Each row was made from one walk, in order. Every step used is in the known rows, and no mark comes twice. Write each row's walk.
In the rows, zero is written as 128.
Known rows:
f s: [ 71 119 115 158  91 131  94 123 132 121 106 132  99 144 156 151 117  95
 122 100 135 109 126  64 124  78 112 110 130 160 119 105 162 135 131 149
 143 109 151 140 133 164 153 112 121 127 140 129 154 121 115 107]
d x r y: [116 151 111  89 117 151 162 172 152 146 136 149 122 103 176 100 129 114
 105 157 138 136 143 167 149 161  68 147 102 105 154 130  83 108 142 155
 138 148 101 105 121 120 136 124 117 171  83 124 111 132 127  90]
r y h t: [107 130 158 101 141 106 151 140 155 115 123 135 146 162 156  98 134 137
  99 103 123 118 121 117 119 116 113 131 117 117 173 129 128 138 111 134
 144 102 114 112  90 153 110  72 130 140  98 119 133 126 146 132]
d x r y h t w: [ 93 136 138  74 155 156 228 162 132 131 174 138 155 143 173  84 147 190
  70 146 111 142 118 151 137 167  79 130  93  73 199 148  93 140 120 149
 152 124  77  90  92 115 109  80 126 141  95 118 129 129 162 125]
g c v b: [164 153 118 171  82 129  75 124 129 141  77 140 118  88 155 149 124  76
 177 141 146 121 148 127 101 109 182 119 151 148  72 118 127 127 139 111
  98 143 164 144 128 124 139 157 127 129 168 128 158 108 118 146]
x r y e c g u: [201 159 113  91 216 127 146 137 104 147 134 115 142 123  99  69  89 125
 121 147 137 182 120 167 170 185 125 148 147  64 111 159 109  94  63  88
  97 165 139  99 155  82 127 172 140 136 105 124  50 167 144 115]
w u: [115 129 136 164  91 138 126  83 113 111 106 119 110 123 140 137  95 126
 154  98 147 120 130  96 130 112 127 131 135 157 115 113 156 157 145 152
 157  99 174 122 126 153 139 132 111  97 148 145 165 144 123 124]
e c v: [136 139 126 133 113 113 114 105 118 143  89 134 109 107 126 120 104 104
 161 116 157 118 139 137  85  99 158 122 154 156  95 110 129 123 141 104
 109 128 168 143 138 111 132 159 134 130 139 136 110 132 122 143]
c v b: [139 143 123 160  75 124  82 127 137 142  79 129 120 106 167 144 134  59
 172 124 144 115 149 122  97  98 155 115 141 166  84 101 115 131 141 125
 106 138 160 151 130 137 141 147 130 136 155 131 172 103 107 140]
r y e c g u: [191 155 130 107 212 115 129 112 101 133 120 108 140 127  83  85  87 125
 140 122 141 169 119 142 167 173 144 147 155  86  97 157 130 108  62  85
 102 143 158 108 157  98 124 171 142 117 124 125  70 166 145 123]
h f s b: [ 29 114  70 184 119 139  70 153 115 116 147 145  80 160 169 165 149  90
 100  87 121 109 117  16 118  56  70  65 103 172 128  95 206 127  92 133
 128 117 129 145 134 184 151  74 134 135 162 129 162  94 100 104]
d x r y e c: [137 141 117  68 181 137 183 169 145 157 151 153 126 111 131  80 132 136
 103 161 126 161 138 174 158 171  77 142 107  77 146 154  88  98 107 126
  98 179  96 114 126  80 116 149 126 172  76 125  51 143 125  92]
d x r y h f: [101 151 110  79 164 143 159 203 160 124 169 150 117 139 164  81 146 146
  80 143 125 130 141 160 123 137  48 128  95  93 197 143  87 109 119 142
 133 128  69  98  95 141 115  82 126 204  87 116  88 110 127 102]
h f s: [ 51 117  87 170 110 129  88 129 117 111 135 141  91 158 151 149 128 108
 114  90 134  99 125  42 115  55  88  88 115 166 139 100 196 131 118 140
 139 104 138 134 123 178 145  87 124 139 153 131 151 105 106 106]
r x: [111 134 136 123 100 134 127 140 153 126 103 135 111 112 151 133 120 108
 132 126 136 119 141 123 126 125 118 143 119 151 130 116 126 129 151 152
 145 117 133 129 122 155 136 127 115 139 121 127 143 136 114 112]
t h y: [ 73 105 116 141  88 106 129  77 120 146 143 126 115 156 109 157 110 109
 148  99 140 108 126  88 110 101 115 135 137 161 133 107 199 151 145 147
 155  97 130 135 120 165 138  92 131 120 180 135 200 124  76 140]
y e c v: [149 128 128 120 151 110 128 103 128 148 100 133 115 122 111 114 106 111
 162 117 146 136 142 137 106  99 154 120 156 133  93 128 128 121 112 100
  89 146 155 157 135  96 120 171 134 143 135 136  86 136 117 133]
v c e y h t w u: [165 103 164 159 141 143 162  85  60  87 170  85 184 156 114 144 178 207
 107 127  93 125 102 118 124 141 188 114 129 101 131 148 111 157 125 103
 139 115 141 134 127  99 114 102 142  50 139 131 155 119 187 178]
d x r y e: [129 139 112  75 154 149 175 171 163 152 147 148 128 117 161  91 130 122
 104 157 128 156 147 168 169 157  66 142 108  83 154 147  79 106 112 152
 116 166  88 118 116 107 122 137 119 183  81 124  86 135 119  82]
v c e y h: [191 120 163 132 128 108  80 148 128 104 122 101 158 143 119 149 173 121
 112 137 106 107 131 160 109 116 181 129 140 122 115 136  62 111 147 104
 113 122 123 154 138 119 127 123 147 131  99 118 102 102 149 150]
e c g u: [178 156 133 137 159 102 104  98  81 121  96 107 122 111  95 112  73 113
 147 109 152 136 109 124 127 150 166 138 163 124  87 132 145 121 111  94
 129 103 189 106 165 119 141 165 141  93 141 131  99 167 141 146]
e y h t w: [104 109 162 125 140 124 163 117 107 102 135 107 158 161 118 131 153 197
 103 103 105 108 104 113 123 129 140 113 117 121 177 132 147 160 124 130
 153  86 108 118 112 137 108  90 131  94 127 128 148 123 163 152]
e c: [120 127 138 138 112 100 116 110 122 130  96 137 109 118 116 130 104 114
 142 103 145 110 123 115 107 106 140 128 132 156 109 110 150 127 145 125
 128 112 160 129 137 133 133 138 126 115 122 135 117 137 119 126]
x r: [122 130 120 130  92 124 124 138 144 137 108 140 114 120 162 124 105 100
 124 124 142 114 136 132 121 106 110 128 126 142 132 106 122 124 147 153
 141 118 136 122 125 143 142 126 117 142 109 134 133 132 113 108]
s f: [ 84 124 122 165 109 116  84 132 124 121  86 136 109 132 164 158 120  93
 113 102 135 109 128  74 115  84 106 102 130 170 117  99 158 136 126 143
 145 107 149 131 131 155 151 118 119 117 140 130 151 121 106 116]
x r y e: [137 129 117 100 144 139 149 150 164 149 130 142 132 136 151 100 119 111
 115 139 131 148 145 150 162 130  91 137 118 103 140 132 108 110 103 144
 114 161 105 125 115 121 124 132 118 166  92 126 103 130 118  87]
h y r x d: [104 111 113  94 142 144 167 177 144 148 165 133 127 108 119 124 142 134
 128 166 113 150 147 160 140 169  71 150  93 134 179 150 127 139 140 161
 142 164  77 126 113 127 117 116 126 165 128 110 144 127  90 127]
h y e c g: [147 119 142 112 182  93 130  90  86 149 143 123 134 151  85 115  90 111
 156 105 130 146 131 118 133 137 145 134 144 133 105 134 169 133  81  94
  95 138 157 145 155 105 107 157 142 127 146 124 100 143  93 140]
d x r y h: [121 154 138  67 147 144 163 195 174 133 139 142 125 127 171  85 134 134
  89 153 125 140 143 184 134 158  69 149 110  87 181 148  53 113 134 152
 137 132  80 104 105 128 121 108 123 192  74 116  89 125 132 102]
e c v a m: [138 176 108 175  97  97  60 134 130 162 104 127 123 104 175 130 119  81
 145 124 148 135 122 110 102 114 190  89 183 176  11  82 115 116 145 102
  97 139 184 149 129 111 124 198 119 117 143 149 147  91 110 160]
g c e y r x: [182 131 119 121 146 164 112 160 135 107 144 128 138  87  84 140 169 161
 130 194 102 146 122 177 151 187 164 139 112  93 136 165  89 107 136  99
 105 171  94 127 143  90 126 157 128 122 120 118  78 134 168 132]
e c v b: [149 143 126 152 101 111  87 124 120 147  83 132 116  99 136 132 137  74
 173 127 142 123 138 129  85 110 164 114 141 157  77 107 124 122 132 100
  87 154 167 150 140 111 134 160 138 127 150 133 135 110 112 150]
g u: [148 135 125 154 115 106 103 109 120 119  86 113 116 114 128 133  82 111
 143 101 154 116 121 110 135 120 127 137 151 148 106 124 153 142 138 144
 160  89 163 109 131 159 145 133 128 107 143 135 146 147 122 126]
w t: [115 131 125 157  82 127 135  85 127 114 105 123 118 132 125 141 105 142
 146  98 148 109 123 107 117 103 122 134 142 160 118 107 160 140 144 154
 159  90 156 117 135 164 138 125 115  96 153 143 178 133 148 125]
y r: [114 117 129 139 103 124 117 130 148 119 109 133 120 119 130 139 117 117
 142 122 132 123 125 129 126 110 121 124 119 151 133 118 128 137 146 151
 143 116 132 132 127 148 128 130 124 138 127 127 147 129 123 124]
d x: [108 138 134 123  99 125 132 132 137 125 110 139 111 106 158 132 113 112
 131 120 143 110 136 126 127 123 105 135 123 145 129 118 113 131 161 157
 149 106 140 124 128 143 137 130 119 142 116 132 136 134 116 113]
a m: [114 140 131 170  68 108  77 118 154 137 102 133 118 128 168 146 103  88
 132 102 141 113 129  95 136 103 140 111 151 176  75  87 134 137 161 155
 142  92 160 129 119 156 136 145 107 111 125 143 177 109 109 119]
g c: [136 137 132 156  95 119  98 110 130 123  89 146 112 107 134 146  90 116
 146 117 147 109 133 115 123 103 157 132 144 146 103 121 155 131 150 137
 136 103 156 121 124 144 135 136 116 117 141 130 136 136 125 123]
c e: [147 124 136 151  93 120  94  99 132 117 113 131 123 126 140 148 114  99
 140 119 137 105 129 117 112  97 155 125 138 146 103 106 111 125 145 127
 132 116 154 138 138 135 143 129 127 105 126 133 127 129 132 128]
d x r: [114 140 117 106 104 136 147 157 142 140 123 148 111 102 173 117 116 110
 113 144 139 121 140 151 129 136  88 135 115 122 144 121  93 119 161 160
 144 127 118 114 127 129 139 132 118 159  97 131 117 139 116 105]
t w u: [ 99 118 139 181  91 164 162  58  86 111 125 109 119 125 131 148  94 170
 152  99 144 125 125  89 136 120 135 124 130 155 115 114 169 176 144 158
 168  89 173 117 128 143 135 135 109  65 174 147 196 141 138 130]

Which walk is each row?
[ 85 108 137 155  95 124 172  78  96 121 126 131 142 141 149 142 113 158
 124  92 130 103 107  76 120 101 139 111 117 149 138 103 179 161 135 149
 164  89 152 117 113 145 126 100 121  72 149 137 190 133 143 140] -> h t w
[ 95  93 123 118 153  94 149  74 111 158 159 131 119 163  67 139 115 131
 148 103 129 134 119  95 119 113 122 131 138 130 124 131 205 141 110 118
 115 129 122 146 127 125 118 118 139 122 169 136 142 135  73 140] -> t h y e c
[169 121 139 164  81 106  85 109 117 122 114 125 143 121 151 162 131  81
 133 127 132 103 133 127 108  89 179 126 141 149  77 108  96 112 157 123
 124 126 167 155 141 128 145 131 138 108 119 126 143 113 129 138] -> v c e
[162 122 134 144 107 128  86 117 123 113 119 116 135 125 112 149 149 120
 132 132 125 105 125 135 129 125 155 126 132 136 117 119 106 117 142 110
 121 129 130 140 151 119 140 138 130 105 113 134 105 124 145 128] -> c e y
[120 141 114 115 106 140 136 152 156 145 118 144 124 121 165 107 116 103
 112 138 140 129 142 149 141 129  92 139 115 125 142 115 111 113 133 149
 135 141 115 111 119 136 139 118 117 154  96 127 127 128 125  97] -> x r y
[159 148 141 102 184 124 136 114 121 140 125 131 138 139 103  94 105 114
 138 122 133 157 129 140 151 149 145 140 137 103 105 136 122 104  75  93
  91 151 150 130 152  99 116 162 135 137 111 124  75 149 136 115] -> r y e c g
[128 126 117  91 145 166 149 202 158 125 140 121 131  94 112 125 177 152
 113 184 103 146 135 184 154 187  93 146  91 110 181 157  87 112 148 148
 131 168  66 122 129 113 128 139 121 162  93 114 104 136 136 115] -> e y r x d
[128 115 128 130 119 132 108 147 140 113 114 116 131 117 101 140 147 136
 136 136 119 121 120 148 144 141 121 125 113 141 149 132 125 129 145 134
 133 129 112 133 141 133 126 138 127 142 115 129 125 125 136 124] -> e y r
[152 150 117 152  96 131  99 104 128 136  80 141 112  98 143 136  90 106
 166 130 160 116 148 135 102  96 175 125 165 145  87 121 133 127 147 116
 119 118 163 136 126 123 136 155 124 132 156 132 129 130 129 139] -> g c v
[110 124 129 113 116 143 138 158 160 120 120 134 117 107 132 129 135 125
 133 149 122 137 131 146 134 141 108 140 103 139 147 131 116 130 144 151
 143 135 112 128 122 145 126 134 120 151 121 121 139 136 125 116] -> y r x
[121 141 159 107 130 122 123 149 172 120 106 128 126 147 144 109 121 123
 116 111 133 123 138 143 123 118 111 143 127 129 151 129 103 130 124 142
 141 103 114 121 106 158 122 102 124 161 106 118 125 118 132 116] -> r y h
[163 111 127 134 124 140  97 135 131 107 135 117 141 118  94 145 162 137
 134 154 111 124 116 156 139 143 148 120 118 124 134 134  94 117 137 111
 116 148 109 139 152 110 131 143 135 121 114 128 100 124 154 133] -> c e y r
[ 73 107  87 102 129 165 209 125 135 143 199 120 127 133  78 136 160 185
 130 166 114 158 123 142 128 175  68 158 109 111 183 153 167 138 139 164
 160 147  64 111 117 140 132  97 125 128 181 125 201 134 116 146] -> w t h y r x d
[168 136 131 162 100 127  89  96 124 117 112 144 121 108 128 152 104 114
 143 134 138 112 128 122 118 104 183 129 148 129  90 123 124 120 145 113
 122 123 159 130 135 120 141 141 124  96 138 130 114 133 143 132] -> g c e
[138 106 162 130 144 133 153 104 100  97 157 106 167 164 112 133 167 196
 101 121  97 110 101 119 115 131 165 110 121 103 160 136 114 149 117 105
 137 104 107 126 124 113 114  94 139  74 126 127 125 121 181 161] -> c e y h t w
[ 73 105  98  93 133 151 179 149 147 155 186 130 121 126 101 137 154 142
 126 169 111 151 134 144 130 167  77 153  98 117 182 148 147 135 147 161
 149 153  62 124 109 136 132  99 130 157 156 116 173 132  83 139] -> t h y r x d
[ 35 127  92 144 163 148  85 191 147 109 161 139  94 183 164 133 170 115
  74  98 110 128 123  49 125  78  51  80  99 137 164 120 167 121  68 125
 123 123  89 132 114 184 131  50 139 169 139 114 135  83 117 101] -> r y h f s b
[ 92 119 159 116 139 134 186 116 130 115 143 124 155 166 145 110 133 181
  98 103 118 123 113 110 125 124 121 125 110 115 174 129 142 156 109 140
 157  96 113 106  92 144 107  76 127 107 126 121 164 122 160 138] -> r y h t w
[185 120 117 107 141 158 129 199 133 124 161 113 162  91 115 142 207 134
 104 211  89 145 135 202 144 183 141 145  98  95 140 160  37  90 156 120
 109 198  76 146 143  83 134 147 141 147  86 108  95 116 150 135] -> v c e y r x d
[184 115 127 122 127 145 109 170 131 112 148 110 159 100 108 150 196 128
 118 188  95 137 128 181 141 167 159 138 106 113 122 149  62  99 148 109
 109 177 103 154 149  97 129 148 143 135 101 114 108 113 154 138] -> v c e y r x
[ 95  95 111 128 150 108 178  48 100 147 173 120 124 170  44 136 120 175
 153  99 131 142 109  95 118 123 114 139 146 127 124 136 224 143 102 122
 126 121 125 132 135 130 118 117 136  91 196 144 170 139 106 148] -> w t h y e c
[160 161 121  60 199 144 177 159 122 155 156 144 136 115 132  67 119 123
 110 165 126 174 135 183 163 190 102 145 119  60 134 155  72  86  85 102
  86 180 115 114 150  68 118 169 133 168  79 121  41 156 138 103] -> d x r y e c g
[ 69 102 108 106 119 137 159 123 142 144 171 128 122 136  96 143 143 135
 138 146 118 141 127 125 127 149  95 145 106 136 163 135 170 144 139 150
 149 134  86 132 117 151 125 101 132 146 172 121 187 129  85 140] -> t h y r x
[190 136 156 130 145 127  81 137 135  98 120 120 137 129  95 139 143 154
 123 144 113 116 125 158 120 134 183 131 149 100 127 154  91 118 133  93
 111 118 115 129 133 113 125 132 133 118 119 122  71 124 164 144] -> g c e y h
[144 129 119  92 170 127 158 148 147 156 133 149 128 129 119  89 122 126
 115 140 129 154 135 157 151 143  98 135 117  94 133 139 116 102  97 120
  96 173 111 122 125  96 117 144 126 156  87 128  68 139 121  96] -> x r y e c
[157 137 147 118 171 107 121  99 110 132 114 128 126 139 101 112  93 108
 147 109 133 142 125 124 130 122 162 129 148 119  94 127 131 114  95  97
  95 132 168 140 157 105 120 171 133 124 124 130  81 154 127 128] -> y e c g
[ 86  91 118 128 127 104 141  75 130 153 155 127 121 172  97 149 113 117
 149  99 130 127 130  89 130 100 112 134 139 140 129 123 198 149 116 144
 134 115 117 148 117 152 125 108 132 132 176 134 177 127  69 130] -> t h y e
[152 187  99 194  78 115  46 133 140 156  99 132 126  93 193 146 106  84
 148 137 151 133 133 108 118 113 205  92 195 166   4  92 118 122 151 114
 106 131 181 143 116 122 127 196 108 118 161 144 168  89 117 156] -> g c v a m
[132 128 162 116 132 114 101 151 153 107 101 108 127 146 116 131 141 140
 119 111 121 107 129 144 120 120 131 132 133 134 154 132 109 133 140 132
 136  94 112 132 123 151 122 118 127 149 106 125 110 120 135 129] -> e y h
[124  97 136 118 161  87 136 100 107 152 137 134 123 145  85 128 102 123
 151 100 130 131 136 111 131 118 118 130 132 148 116 133 184 144 102 119
 108 137 136 146 130 119 106 136 136 129 143 128 112 130  78 128] -> h y e c
[178 124 155 123 155 113 109 125 117  95 134 129 157 144 107 127 156 169
 107 134 103 110 105 134 114 131 185 119 139  88 149 153 115 125 119  87
 114 119 113 121 120 107 114 103 138  98 110 121  80 130 179 158] -> g c e y h t
[109 108 163 144 147 150 184  89  82  90 149  94 154 159 110 125 147 222
 116 100 107 126 102  99 134 146 137 115 118 114 172 143 159 181 119 131
 161  86 129 110 113 130 109  95 123  67 146 138 161 137 172 158] -> e y h t w u
[164 117 156 157 160 163 165  72  66  81 169 105 164 142  92 135 149 240
 118 133 100 134  99 113 135 160 192 115 134  79 147 164 140 165 112  93
 135 111 132 107 121  91 110 112 128  37 158 135 124 142 203 171] -> g c e y h t w u
[184 119 135 157  97 114  78 126 108 117 120 109 155 120 123 164 165 102
 127 140 118 103 129 145 128 118 178 127 135 140  89 120  90 107 155 108
 114 139 143 155 154 113 142 138 142 110 107 127 121 110 143 139] -> v c e y
[101 106 124 108 129 129 147 150 138 137 150 129 126 118 115 131 132 129
 143 144 119 141 140 139 137 154  92 144 100 153 158 137 150 147 134 149
 142 143 100 133 119 144 114 119 127 155 143 115 157 122  91 129] -> h y r x
